Each row was made from one path, in order. Every step used is in the known rows, and no mark comes twice. Write each row's path.
In the rows, zero is written as 128.
Known rows
rigo murab zibun: [111 138 155 138 137 131 137 135 121 132 103 128 150 121 150 102 154 102
 156 140 141 122 155 150  99 144 126 179 136 116 155 124]
murab zibun botob zuzu rekinol nuben: [123 124 145 113 173 146  88 100 133 137  64 177 113 125 168 122 127 130
 135 139 139 162  94 148 127 157 114 178 153 129  98 154]
tesopid botob nuben mesaz viput teno: [127 128  77  74 184 139  87 135 142 146 131 132 138 115 252 143 153  98
 120 145 106 106 180 126 135 126 153 162 189 138 114 184]
tesopid botob nuben mesaz viput: [102 129  88  82 182 158  93 145 153 138 121 134 126 121 249 129 145 106
 111 109 113 117 188 123 145 131 155 181 150 125 140 186]
zuzu rekinol botob: [114 135 118 144 149 141 113 142 131 131 104 116 119 113 146 139 125 121
 147 138 137 138 118  93 201 143 107 147 150 137 116 151]
zibun botob zuzu rekinol: [132 125 138 135 159 123 101 131 128 123  76 172 121 116 159 158 142 123
 127 123 139 159  98 103 139 158 112 149 155 133 134 130]
botob zuzu rekinol nuben: [117 117 140 115 173 149 100 126 117 134  98 169 104 115 140 101 136 105
 149 130 148 119  71 121 134 152 107 146 156 130 103 132]
tesopid botob: [115 120 125 132 136 124 116 117 151 140 103 126 128 131 163 125 145 119
 130 130 120 156 139 113 163 150 135 138 152 109 141 132]
rigo murab zibun botob nuben: [130 138 156 145 147 144 117 123 120 136  76 115 147 126 210 143 153 133
 157 123 137 151 181 164 103 169 140 208 136 139 148 149]
rigo murab: [121 130 151 153 133 139 139 149 110 127 118 114 134 119 160 113 163 109
 160 124 144 121 132 116 106 155 128 149 136 117 154 117]
tesopid botob nuben mesaz: [112 126 102 105 169 137 108 119 158 142 112 129 125 131 208 113 142 114
 132 113 121 149 174 132 159 143 137 183 157 136 148 162]
zibun botob tesopid: [139 127 136 155 143 141 118 103 120 147  80 107 115 119 176 170 151 131
 126 101 117 136 163 133 123 148 119 150 150 179 139 141]
murab zibun botob nuben mesaz viput: [118 140  98  82 183 146  92 122 143 136  96 147 134 123 244 154 137 118
 101 117 114 125 209 160  92 123 150 218 145 138 130 200]
murab zibun botob: [131 133 135 132 138 112 113  98 143 138  79 134 134 130 156 152 136 131
 121 140 124 165 162 152 109 141 132 177 145 123 132 148]
botob nuben teno: [162 139 131 121 147 123 111 107 114 134 120 117 148 117 186 150 142 109
 132 125 138 108 156 156 122 137 120 189 153 134 123 130]
botob nuben: [126 128 130 134 151 126 118 123 122 141 107 121 128 121 152 143 144 105
 141 118 135 110 162 141 121 149 133 174 153 147 135 135]
rekinol botob nuben: [130 124 119 142 150 146 122 114 122 141 107 101 119 111 176 144 139 130
 139 125 130 124 154 134 176 149 140 169 153 149 126 155]
zibun botob nuben mesaz: [140 129 111 120 169 138 109 113 138 139 102 126 116 129 213 152 142 131
 131 106 127 159 174 134 112 145 133 191 153 150 138 170]
mesaz viput botob tesopid: [ 93 125 122 127 170 169 114 127 124 142 112 136 125 101 177 139 158  90
 112 127 102  60 166 114 135 125 135 142 117 148 122 156]
mesaz viput botob zuzu rekinol: [ 90 122 123 105 185 150  96 153 131 118 106 204 132  98 158 126 150  80
 111 145 126  83 103  83 151 134 127 141 123 102 115 146]
rigo lami: [112 134 130 145 137 130 149 119 120 133 100 123 129 111 165 131 143 116
 142 110 130 132 139 115 109 147 125 152 139 133 161 106]
tesopid botob zuzu rekinol viput teno: [128 132 101 118 168 136  92 151 130 140  93 208 139  94 116 132 161  89
 122 164 132 125  94  99 191 147 127 120 196 127  98 159]
mesaz nuben: [120 122 137 137 151 123 127 123 124 135 129 136 117 127 154  87 134 114
 148 129 137 112 119 128 122 132 129 144 142 146 135 135]
rigo murab zibun botob: [127 137 158 149 134 134 124 123 125 132  83 123 144 128 186 133 153 134
 149 135 135 166 157 144  96 160 133 180 132 115 150 138]
zuzu mesaz viput botob: [ 79 131 133  99 180 192 117 144 134 134 112 167 139 123 177 127 147  78
 120 147 115 122 154 128 119 131 130 127 127 100 105 150]
tesopid botob zuzu teno: [110 121 117 106 148 115 118  98 118 127 106 169 117 117 153 120 165 108
 124 147 106 146 108 132 149 149 110 127 166 103 142 120]
nuben mesaz viput: [110 132  94  89 169 142 113 149 133 129 138 143 120 114 191 123 148  94
 107 118 123  97 159 115  93 109 137 158 144 116 138 170]
rigo murab zibun botob zuzu: [131 124 167 136 144 132 126 115 116 129  75 168 142 116 184 124 164 130
 132 133 139 156 125 153  92 161 137 175 143 113 162 123]
zibun botob zuzu mesaz viput: [117 122 143  90 173 180 109 136 117 130  83 186 130 120 217 164 152 103
  93 119 126 160 132 148  89 145 138 129 163 119 124 140]
zibun botob: [140 124 132 146 134 121 118 110 131 135  94 121 118 128 169 162 147 136
 127 122 127 164 139 117 115 151 131 147 146 123 132 139]

Write each row's path
[117 128 137 123 162 116 113 142 124 124  94 179 128 110 119 127 142  91
 135 129 145 119  94 108 142 146 106 147 157 133 139 115] | botob zuzu rekinol
[138 134  82  79 186 132  98 141 118 140 142 134 136 106 219 150 153  86
 125 143 117  72 176 133  89 115 144 170 187 150 111 176] | botob nuben mesaz viput teno
[140 126 106 105 153 120 105 139 112 139 132 130 136 104 173 160 157  91
 121 160 118  78 143 118  94 122 144 124 182 123 103 148] | mesaz viput teno
[ 94 123 106  93 174 140 113 116 102 116 125 195 120  99 157 126 174  82
 104 164  98  78 110 116 115 126 123 128 131  86 117 145] | mesaz viput botob zuzu teno
[101 125 144  80 178 175 120 147 112 130 105 192 135 113 176 133 151  74
 103 123 130 118 130 154  92 132 133 126 164 119 131 125] | botob zuzu mesaz viput
[124 126 128 150 143 156 130 105 116 149 101  94 113 102 162 141 144 123
 130 115 120 109 151 132 180 137 120 144 154 180 138 147] | rekinol botob tesopid
[ 94 127  94  94 184 156 111 137 145 127 142 161 124 112 187 110 151  92
 110 140 110  94 152  96 117 111 142 153 116  95 124 178] | nuben mesaz viput botob
[116 130  84  94 181 174 107 140 126 134 134 117 115 103 237 136 139 118
 112 117 120  99 175 125 154 118 152 184 148 140 128 199] | rekinol botob nuben mesaz viput
[ 90 111 163 110 190 178 131 112 128 134 113 215 127 125 157  57 143  91
 142 151 130 135  91 151 138 141 123 124 137 134 123 121] | viput botob zuzu mesaz nuben
[136 123  86  73 184 155  94 124 115 146 150 130 109 114 215 110 148  99
 133 154 119  88 126 130  78 113 140 140 182 125  77 185] | rekinol nuben mesaz viput teno
[101 137  87 118 190 175 116 136 136 138 121 185 125 105 129 105 160  93
 120 130 126  99 165 122 152 130 146 185 123 127 109 203] | rekinol viput botob nuben mesaz
[ 95 116 158 109 176 168 131 112 129 133  97 206 137 119 130 102 153  82
 129 152 125 148 109 146 129 145 120 125 144 112 125 111] | viput botob zuzu mesaz
[ 90 131  99 101 190 177 113 130 135 140 126 149 120 102 195 116 157  85
 107 119 102  67 175 114 127 107 127 157 121 151 131 177] | nuben mesaz viput botob tesopid
[ 91 128 140 114 185 199 130 134 120 134  95 241 135 103  92 101 164  73
 110 148 131 134 110 141 145 142 133 124 140 105 105 149] | rekinol viput botob zuzu mesaz
[116 143 133  85 188 199 101 128 122 132 118 157 162 119 232 143 144  80
 120 141 120 107 174 160 125 129 125 169 133 113  89 152] | zuzu mesaz viput botob nuben teno
[131 136 120 139 164 151 100 153 119 127  73 208 118  99 116 157 153 114
 106 119 146 145  98 100 154 152 125 145 150 127 113 168] | zibun botob zuzu rekinol viput
[ 77 133 140 106 187 212 117 136 124 145 100 152 136 112 185 133 153  71
 122 126 105  96 175 143 129 128 117 130 132 158 111 152] | zuzu mesaz viput botob tesopid
[ 80 130 132  96 193 198 109 144 129 138 106 160 144 124 199 138 147  77
 128 136 116 108 180 146 123 141 137 156 132 125 101 160] | zuzu mesaz viput botob nuben
[113 138 123 151 157 159 114 134 122 143  91 102 115 100 155 147 131 114
 147 116 128 111 140 109 207 139  93 151 151 189 126 152] | zuzu rekinol botob tesopid
[128 138 113 107 171 127 107  98 146 142  88 141 132 131 200 142 134 126
 123 122 123 161 195 167 105 136 132 222 151 149 141 178] | murab zibun botob nuben mesaz
[103 131 113 124 166 156 101 160 139 130  84 211 128 101 113 120 153  96
 111 126 140 135 100  95 201 151 128 136 157 114 124 160] | tesopid botob zuzu rekinol viput
[103 127 108 115 184 146 116 113 145 137 123 151 125 122 169 104 148 100
 140 135 120 112 162 123 136 135 132 187 128 130 128 164] | viput botob nuben mesaz
[105 132 109 144 171 168 117 134 124 139 106 173 130 104 110 124 160  96
 124 137 128  92 158 123 160 145 152 169 122 123 103 182] | rekinol viput botob nuben
[ 98 123 115 116 178 159 104 137 129 133 118 144 133 110 191 141 153  97
 121 135 114  72 169 115 132 138 155 166 118 117 111 166] | mesaz viput botob nuben
[ 91 144 109 144 169 163 108 161 136 130 104 187 131 104  77 120 150  88
 133 148 136 106 120  80 185 138 118 146 116 112  92 177] | zuzu rekinol viput botob
[124 123 111 117 147 131 130  94  94 123 115 152 105  99 143 128 158 119
 125 156 115 129  97 136 157 136 108 131 166 119 132 133] | rekinol botob zuzu teno
[100 132 102 118 169 153 126 113  99 123 114 223 117  92  74 109 182  84
 110 164 112  96  99 123 144 135 119 128 133  93 103 162] | rekinol viput botob zuzu teno
[ 99 105 106  73 205 186  99 114 131 133 135 196 100 108 207  73 155  99
 108 140 117  88  95 117 108 122 151 149 125  91  99 180] | rekinol nuben mesaz viput botob zuzu
[ 88 129  85  67 193 148 111 118 113 115 142 207 113 100 176 104 170  78
 101 157  97  85 118 116 104 110 118 144 134  88 125 166] | nuben mesaz viput botob zuzu teno
[168 146 134 119 147 119  99  83 128 140  85 125 157 126 213 168 133 134
 123 134 127 151 181 184 115 140 125 219 150 134 119 150] | murab zibun botob nuben teno
